Known rows, with every step that occurs:
nosu -> zanel -> motumiv: 18 -12 -18 3 13 2 4 -13 -8 -11 9 -19 12 -2 -1 -32 1 1 -10 -11 -20 13 -36 -23 -19 -14 -37 -29 -3 11 -5 -32 -27 -17 10 8 -3 -13 17 3 -16 12 -2 -14 -21 31 5 -16 28 -10 23 9 -3 40 34
getos -> dega: 0 8 4 6 2 2 -2 40 3 -4 9 -6 -1 -20 -7 -16 12 -16 -11 3 -21 24 -37 1 11 -3 -9 -6 -5 -4 4 -6 -23 -4 -1 -6 -9 -19 -4 -8 5 -7 -8 -17 -14 9 -8 -8 16 -9 -7 27 -25 7 20
fusop -> motumiv: 23 -20 -6 -8 27 17 4 2 7 -16 3 -9 3 -19 5 4 5 -3 -21 30 3 21 -13 -8 -4 -5 16 -16 2 21 -1 -13 -7 -16 3 8 8 0 2 6 20 -6 13 0 -4 -10 2 9 21 0 -13 13 -23 31 7
taba -> getos: -3 -20 4 -25 10 15 -8 -3 3 -9 1 -4 17 -10 12 9 2 -21 -19 -7 -11 16 -32 7 -10 -8 18 6 21 -2 2 -13 -24 -9 2 0 -8 1 25 8 12 16 8 -16 -3 16 36 -11 16 -17 -17 6 -11 20 -8
fusop -> nosu -> taba: -3 2 -2 4 30 23 14 1 -24 5 10 4 10 2 5 9 -13 -15 -16 20 -11 -7 9 2 3 2 21 1 -14 18 3 3 -32 -19 4 -11 -10 26 22 15 8 5 -21 0 -28 -14 23 -9 59 -9 -5 6 -4 -8 28
getos -> dega -> nosu -> fusop -> motumiv: 37 -1 7 -10 41 -1 27 38 26 -28 -8 4 -3 -16 12 -31 3 -16 -33 41 -10 29 -61 6 34 -17 22 -14 -1 28 11 -14 -42 -15 -2 -10 -29 -31 -25 6 -11 -35 10 -19 -19 -8 -35 7 39 6 -21 18 -35 1 13
dega -> nosu -> zanel -> motumiv -> taba -> leki: 42 6 17 7 41 -22 20 -18 5 -17 3 -15 25 43 3 -31 0 3 -13 -2 -34 -16 -51 1 -29 -18 -39 -40 5 8 9 -28 -42 -15 -32 -4 12 -19 25 45 -2 16 -9 -4 -22 13 -17 -13 64 -15 45 32 -6 47 50
zanel -> motumiv -> taba -> getos: 13 -32 12 -7 8 4 1 -31 -16 -12 -10 -16 30 -5 0 -4 -4 2 -26 -29 -19 -10 -53 13 -13 3 5 -20 10 -1 5 -25 -32 11 -1 -12 -5 -7 40 20 11 30 -21 -18 -14 13 19 -21 41 -7 -19 36 1 9 31
fusop -> nosu -> zanel -> motumiv -> taba -> leki: 28 7 1 -1 33 -8 14 -17 6 -11 1 -24 8 24 -1 -34 -12 -17 -7 5 -29 -15 -25 -8 -21 5 -39 -20 -3 17 11 -39 -37 -31 -29 4 0 -10 21 35 1 2 -21 4 -27 11 -11 -16 82 -18 26 48 4 30 61
nosu -> fusop -> motumiv: 26 -17 -12 -16 25 18 7 5 15 -24 -14 -10 -1 -33 10 -11 3 -3 -24 40 6 29 -31 -8 -8 1 31 -13 -14 29 -3 -23 -19 -14 10 12 -23 -20 -8 -2 3 -25 23 -5 -10 -5 -1 6 27 -4 -31 9 -14 12 1
zanel -> motumiv -> taba: 12 -19 3 12 8 0 11 -24 -24 -6 1 -16 16 -7 -6 -8 -4 16 -14 -16 -18 -8 -37 4 -18 10 -10 -30 -14 4 0 -21 -23 10 3 -7 7 -9 21 16 9 23 -22 -15 -20 2 -1 -17 44 -4 0 34 0 6 53
motumiv -> taba -> nosu: 22 11 11 4 23 17 15 4 -17 -20 7 -5 12 1 10 20 2 4 -13 8 -38 -3 -26 10 -18 -4 1 -25 -22 -1 -7 -9 -29 15 -20 -4 18 11 3 23 23 13 -16 -21 -8 -3 9 -21 64 -17 20 9 7 9 17
fusop -> motumiv -> taba: 33 -13 6 0 26 14 0 -13 -5 -16 -3 -15 9 -18 6 7 0 7 -28 20 -11 5 -25 -3 -10 3 19 -30 -5 13 2 -15 -15 2 -4 -6 20 -4 13 16 27 2 2 5 -8 -20 -5 10 41 5 -13 26 -21 15 19
taba -> nosu -> zanel: 27 16 -12 -10 25 22 9 12 0 -23 16 -7 6 6 10 -3 8 -14 -11 13 -38 16 -24 -16 -19 -25 -24 -26 -9 2 -10 -20 -29 -15 -14 9 9 5 0 9 1 2 4 -21 -11 28 16 -21 46 -21 40 -19 7 40 -1
leki -> taba -> getos: 9 -19 -4 -13 12 31 -14 1 23 -7 7 4 20 -29 6 9 -13 -9 -19 -16 -23 26 -38 8 4 10 25 -10 2 -15 -4 -19 -17 -4 4 -17 -8 -4 39 9 3 14 -16 -23 -15 20 57 -7 43 -25 -11 8 -2 27 -12
leki -> taba -> getos -> dega -> nosu: 20 -4 15 -10 28 11 8 28 29 -12 14 21 20 -10 8 -12 -12 -21 -26 -16 -37 27 -70 21 42 -10 13 -11 13 -16 9 -11 -45 -7 -6 -39 -14 -16 20 16 -11 6 -30 -35 -25 15 23 -6 50 -17 -3 21 -21 13 4
fusop -> motumiv -> taba -> nosu: 43 -3 9 -1 41 22 20 -4 -9 -32 2 -7 11 -2 13 16 0 6 -26 27 -25 0 -23 7 -5 -6 17 -34 -17 19 -3 -14 -23 4 -23 0 19 11 -3 21 37 1 -4 -9 -4 -20 -2 -6 61 -3 4 17 -6 23 10
zanel -> motumiv: 4 -26 -8 1 13 2 14 -8 -16 -7 10 -8 16 -4 -4 -11 1 8 -5 -4 -6 8 -28 -1 -7 -5 -14 -12 -6 14 -6 -13 -22 -14 10 9 -2 -5 8 9 0 22 -12 -21 -17 14 4 -14 33 -11 1 25 -4 24 38
dega -> nosu -> zanel -> motumiv: 30 -8 -7 1 36 -11 25 -17 -4 -16 17 -4 16 29 12 -26 -2 1 -13 3 -24 4 -43 -13 -4 -32 -31 -28 9 17 -2 -25 -44 -26 3 -3 4 -10 19 23 -23 18 -6 -26 -25 26 -4 -14 44 -3 38 -2 -9 39 41
nosu -> fusop -> motumiv -> taba -> getos: 32 -25 8 -24 23 19 -5 -18 16 -26 -36 -18 14 -35 14 -9 -5 -10 -44 13 -10 14 -53 8 -11 15 51 -21 4 16 11 -28 -30 9 -1 -9 -26 -16 18 11 13 -14 11 -4 -5 -11 15 2 41 -1 -48 21 -11 -2 -5
dega -> nosu -> fusop: 13 -1 -3 -12 28 -5 26 9 13 -16 2 8 7 3 19 -6 3 -3 -12 29 -10 13 -42 7 -7 -10 20 -5 -7 17 -3 -10 -39 -14 9 -3 -19 -18 5 20 -18 -5 8 -25 -19 7 -1 -7 47 -12 -1 -10 -10 -2 21
motumiv -> taba: 9 -2 7 7 6 7 -5 -6 -11 -4 4 -12 8 -12 3 11 2 5 -17 2 -22 -2 -27 3 -25 8 6 -22 -14 -2 1 -11 -16 10 0 -9 15 -3 24 15 17 15 -8 -7 -11 -4 10 -7 39 -6 4 17 -9 4 28
taba -> nosu -> dega: -5 8 9 -13 31 26 17 18 -26 -20 4 6 22 12 -1 -6 -1 0 -25 12 -42 8 -17 15 -3 -9 6 -17 -18 8 -10 12 -27 2 -2 -3 10 21 1 6 29 11 -22 -21 -20 0 8 -17 43 -8 13 19 3 33 -6
nosu -> taba -> getos: -3 -12 8 -8 18 26 -14 -5 -14 -1 -8 -3 36 -11 3 8 -4 -6 -33 -11 -20 3 -25 10 -8 -7 29 -8 1 0 5 2 -34 5 3 -12 -19 17 39 7 18 20 -5 -5 -16 3 49 -11 20 -15 -22 6 -2 13 -11
zanel -> motumiv -> fusop -> nosu: 19 -31 -27 -15 24 3 40 3 -23 5 4 0 1 10 1 -23 -11 -20 1 20 -13 4 -5 -1 -1 -12 2 17 3 19 12 -11 -18 -50 21 -16 -6 -10 13 11 -6 15 -20 -28 -25 11 0 -27 56 -9 -14 4 -19 12 58
nosu -> zanel -> motumiv -> fusop: 40 -23 -29 -3 10 0 10 -5 -20 -1 -1 -21 6 0 -4 -43 0 -10 -9 1 -31 17 -33 -25 -31 -27 -29 -21 -3 4 6 -21 -13 -35 23 -13 -4 -27 23 -2 -17 19 0 -23 -21 37 6 -30 18 -11 16 -16 -16 39 34
getos -> dega -> nosu -> fusop -> motumiv -> zanel: 49 7 8 -22 56 -14 38 39 22 -27 -3 -6 -3 -18 17 -41 16 4 -34 23 -21 23 -66 0 36 -29 20 -17 8 31 -6 -28 -51 -41 -5 -3 -24 -29 -20 -11 -20 -38 14 -31 -26 0 -49 7 32 -9 -9 7 -30 -8 17
dega -> nosu -> fusop -> motumiv -> taba -> getos: 39 -23 19 -28 41 9 17 -20 19 -32 -25 -3 21 -8 27 -5 -8 -7 -46 24 -12 5 -63 16 -1 -7 51 -20 15 20 15 -24 -44 1 -7 -15 -17 -13 22 34 1 -6 12 -10 -10 -13 5 3 57 3 -31 8 -20 0 4

Rows:
6 -2 23 -19 25 -3 15 26 9 -13 5 12 19 7 12 -7 5 -30 -29 -3 -28 17 -60 19 30 -23 9 3 31 -2 16 -6 -51 -8 -11 -23 -16 -9 14 15 -3 4 -7 -27 -11 9 3 -6 27 -8 -8 16 -32 8 8 => taba -> getos -> dega -> nosu
13 -14 -22 -21 21 13 26 20 -14 7 7 1 -8 3 11 0 -6 -35 -3 35 -16 11 8 -4 -6 -11 13 25 6 12 14 -4 -10 -50 17 -21 3 -7 15 10 3 5 -5 -17 -17 7 9 -18 46 -15 -8 -17 -29 5 33 => motumiv -> fusop -> nosu
21 -15 -11 -4 37 -2 30 14 -24 12 -4 -5 21 31 -14 -27 -11 -10 -9 20 -19 -13 5 16 -12 -9 6 9 -10 25 19 7 -20 -45 -8 -17 -19 -2 16 20 16 16 -22 -3 -30 -1 -1 -28 64 -23 -16 27 -11 25 50 => zanel -> motumiv -> fusop -> nosu -> taba -> leki
17 -26 -17 2 33 11 32 0 -44 15 -2 -3 15 10 -9 -20 -20 -7 -14 11 -18 -8 2 4 1 -12 14 4 -15 26 13 4 -24 -37 21 -26 -18 7 26 7 0 20 -34 -15 -38 -4 11 -32 60 -5 -16 3 -9 0 53 => zanel -> motumiv -> fusop -> nosu -> taba
23 -33 -20 -5 8 -3 22 4 -26 1 -1 -10 8 -2 -11 -23 2 -1 -6 4 -17 10 -25 -2 -19 -18 -5 -4 -3 8 4 -5 -5 -25 22 -13 -1 -18 15 1 0 27 -5 -29 -17 22 3 -29 21 -13 -11 -2 -20 26 41 => zanel -> motumiv -> fusop
8 11 13 1 24 -9 22 38 3 -9 16 9 6 7 8 -13 7 -16 -17 13 -28 15 -48 13 22 -22 -7 -6 4 3 7 -2 -45 -11 -4 -16 -2 -17 0 12 -6 0 -11 -26 -18 2 -17 -5 34 -6 12 15 -33 4 31 => getos -> dega -> nosu
-7 0 17 -10 25 21 2 22 -9 4 -3 3 19 -9 2 -10 -13 -42 -39 -4 -26 5 -27 13 36 -2 21 12 9 6 21 -1 -50 -10 -5 -27 -39 15 21 0 6 -5 -32 -8 -29 -3 20 -15 47 -7 -33 35 -14 -15 13 => fusop -> nosu -> taba -> getos -> dega
37 -12 -5 -20 44 4 14 5 2 -16 6 -20 1 -23 13 -10 13 13 -22 7 -9 15 -21 -17 2 -22 15 -17 8 26 -17 -26 -14 -45 -3 17 12 -2 7 -8 12 -8 17 -13 -10 0 -12 10 15 -14 3 -1 -17 24 11 => fusop -> motumiv -> zanel
30 6 4 8 30 -14 25 14 1 -14 15 -3 10 16 2 -50 1 -13 -17 -6 -35 11 -67 -11 21 -33 -41 -30 7 9 6 -23 -54 -20 -2 -13 -10 -24 5 8 -29 3 -16 -26 -32 29 -28 -16 35 0 31 21 -23 25 46 => getos -> dega -> nosu -> zanel -> motumiv
39 10 14 17 28 -18 21 0 -7 -13 7 -12 14 14 0 -47 -4 -5 -24 -16 -47 -4 -74 -6 13 -21 -43 -46 -3 4 12 -27 -57 0 -8 -24 -2 -26 14 22 -23 8 -30 -21 -33 13 -30 -17 53 8 31 32 -22 14 57 => getos -> dega -> nosu -> zanel -> motumiv -> taba
27 -4 14 2 6 0 -12 -7 -4 -11 -17 -28 21 -15 -6 -47 -2 -22 -32 -39 -45 6 -83 -4 5 -4 -34 -38 11 -11 15 -36 -44 11 -8 -20 -21 -25 29 2 -11 10 -23 -17 -24 29 4 -26 30 -3 0 43 -11 12 28 => nosu -> zanel -> motumiv -> taba -> getos -> dega
44 -1 -20 10 32 26 14 -2 3 -22 26 -2 15 -4 -2 -26 -11 9 -2 -16 -45 19 -41 -12 2 -13 -33 -45 -28 1 -15 -33 -31 -13 -6 -4 3 -5 6 10 -16 11 -36 -34 -34 35 26 -29 75 -27 44 2 24 49 17 => leki -> taba -> nosu -> zanel -> motumiv
6 -5 17 2 34 14 26 -14 -45 -22 -6 -8 35 12 -13 -23 -10 19 -29 -14 -50 -15 -38 22 -3 0 -6 -40 -28 10 -6 -2 -37 17 -5 -12 11 12 16 21 27 27 -52 -24 -31 -7 -3 -27 69 -1 16 47 15 24 29 => zanel -> motumiv -> taba -> nosu -> dega
37 -1 13 -8 31 1 0 4 28 -26 -27 -20 5 -16 0 -17 6 1 -29 37 -6 8 -38 8 -31 16 27 -24 -16 23 8 -26 -13 -4 -28 11 -10 -31 -6 21 24 -25 19 14 -6 -15 -15 5 52 -16 -21 45 -13 21 15 => nosu -> fusop -> motumiv -> taba -> leki
10 27 33 14 40 -12 14 45 4 -1 8 10 25 28 -8 -18 6 -4 -25 12 -30 -3 -35 27 12 -20 0 -11 -6 9 14 14 -44 -8 -32 -19 -13 -8 -1 19 17 -1 -11 3 -26 -12 -14 -2 42 -17 5 39 -26 19 22 => getos -> dega -> nosu -> taba -> leki
34 -14 -2 -16 47 2 29 5 18 -30 -4 3 4 -5 21 -9 0 -1 -27 51 4 20 -37 5 5 -16 36 -12 1 35 2 -17 -35 -20 3 3 -13 -18 -7 18 -7 -18 20 -12 -13 -14 -12 9 46 0 -15 -6 -22 11 12 => dega -> nosu -> fusop -> motumiv
31 -13 25 -11 21 12 -10 10 10 -17 -16 -14 15 -32 3 -13 1 -23 -48 -3 -28 15 -59 10 20 5 19 -24 15 1 20 -21 -30 12 -12 -19 -10 -14 13 5 26 -9 -6 -3 -5 -11 0 4 27 7 -39 48 -32 4 3 => fusop -> motumiv -> taba -> getos -> dega
0 0 21 -1 11 20 -17 26 -7 0 -10 -2 29 -19 -6 -12 -1 -18 -39 -18 -31 12 -45 15 17 -8 17 -8 1 -3 15 6 -41 12 -2 -20 -34 -1 21 -9 13 3 -16 -7 -21 7 26 -13 13 -9 -31 28 -16 -1 -5 => nosu -> taba -> getos -> dega
37 -9 -11 -24 40 4 15 8 16 -24 -11 -22 -3 -37 15 -28 13 12 -25 19 -4 24 -36 -16 -1 -10 32 -16 -7 35 -18 -38 -21 -40 5 17 -18 -18 -6 -16 -4 -27 26 -19 -15 6 -20 11 23 -18 -15 -7 -6 4 7 => nosu -> fusop -> motumiv -> zanel
49 -19 -21 -8 33 -15 33 -1 -14 -6 9 -6 11 30 10 -39 0 -7 -10 12 -34 8 -38 -14 -17 -48 -27 -18 10 8 8 -15 -31 -42 18 -20 5 -24 28 19 -26 26 0 -30 -27 30 -2 -26 40 -7 33 -29 -24 37 42 => dega -> nosu -> zanel -> motumiv -> fusop
7 1 27 -5 1 7 -13 15 1 -5 -11 -11 16 -26 -2 -9 -1 -25 -36 -20 -39 10 -62 16 6 6 5 -13 9 -16 18 -13 -34 19 -10 -26 -12 -18 21 5 16 5 -18 -14 -10 7 10 -15 26 -6 -22 40 -21 -5 14 => motumiv -> taba -> getos -> dega
12 15 23 17 33 0 19 37 -11 0 10 10 19 8 0 -10 0 0 -29 9 -27 2 -39 14 27 -23 5 -17 -10 7 8 14 -52 1 -3 -27 -17 2 9 9 1 7 -22 -16 -34 -10 -6 -8 37 0 4 17 -25 -1 26 => getos -> dega -> nosu -> taba
-24 -2 2 -19 30 21 15 5 -19 -1 3 2 5 3 3 -12 -14 -24 -20 21 -24 6 1 3 7 10 10 5 -4 15 3 1 -29 -22 14 -12 3 20 24 12 15 3 -29 -8 -31 -7 7 -3 56 0 -3 28 -8 14 20 => fusop -> nosu -> dega
3 6 2 -3 37 38 8 18 -6 -16 14 12 18 -10 -7 -9 -17 9 -22 -2 -53 19 -21 13 11 4 10 -27 -36 -6 -15 3 -24 7 1 -23 9 18 10 7 22 11 -46 -29 -32 3 30 -17 66 -18 21 21 15 41 -12 => leki -> taba -> nosu -> dega
11 3 9 7 40 4 18 3 -19 -1 12 9 26 19 12 9 -2 12 -22 16 -20 -7 -20 12 -3 -20 19 -17 -9 13 0 14 -43 -4 1 -15 1 19 27 24 6 19 -9 -8 -26 -13 12 -5 41 -9 11 -8 -12 10 21 => dega -> nosu -> taba
30 -2 -32 -22 24 12 16 11 -6 5 5 -11 -16 6 14 -23 -7 -47 -9 32 -32 17 -1 -28 -17 -18 -12 6 5 9 14 -21 -17 -56 17 -20 1 -9 20 5 -15 -3 2 -16 -21 23 13 -20 50 -11 13 -29 -23 19 29 => motumiv -> fusop -> nosu -> zanel
10 -5 4 -8 6 25 -15 32 30 -4 6 5 11 -41 -5 -13 -9 -21 -24 -26 -34 34 -59 11 30 10 9 -10 5 -21 7 -16 -26 3 -1 -31 -21 -21 20 -9 -1 2 -27 -26 -21 20 35 -11 34 -21 -19 30 -16 14 -5 => leki -> taba -> getos -> dega
12 7 -10 -11 21 19 22 19 4 -27 -1 0 3 -8 11 0 5 -6 -12 27 -18 20 -33 11 -16 -6 15 -7 -27 19 -10 -14 -33 -5 -6 14 -20 -7 -18 3 -1 -9 3 -32 -12 15 9 -24 55 -26 2 -9 14 6 1 => taba -> nosu -> fusop
35 -13 0 -1 22 14 3 -8 11 -25 -21 -18 0 -36 10 -8 0 8 -32 30 -9 13 -39 -3 -17 14 33 -31 -21 24 1 -23 -23 5 2 -2 -11 -24 0 9 10 -20 11 -2 -12 -17 -8 4 49 0 -29 19 -11 0 14 => nosu -> fusop -> motumiv -> taba
50 1 -7 -29 56 14 36 20 9 -37 -5 -13 1 -22 20 -17 13 11 -25 23 -21 18 -34 -5 4 -24 31 -19 -12 35 -24 -33 -29 -39 -12 23 -13 -5 -27 -11 2 -29 19 -31 -13 6 -17 -6 45 -28 -4 -14 10 10 -4 => taba -> nosu -> fusop -> motumiv -> zanel
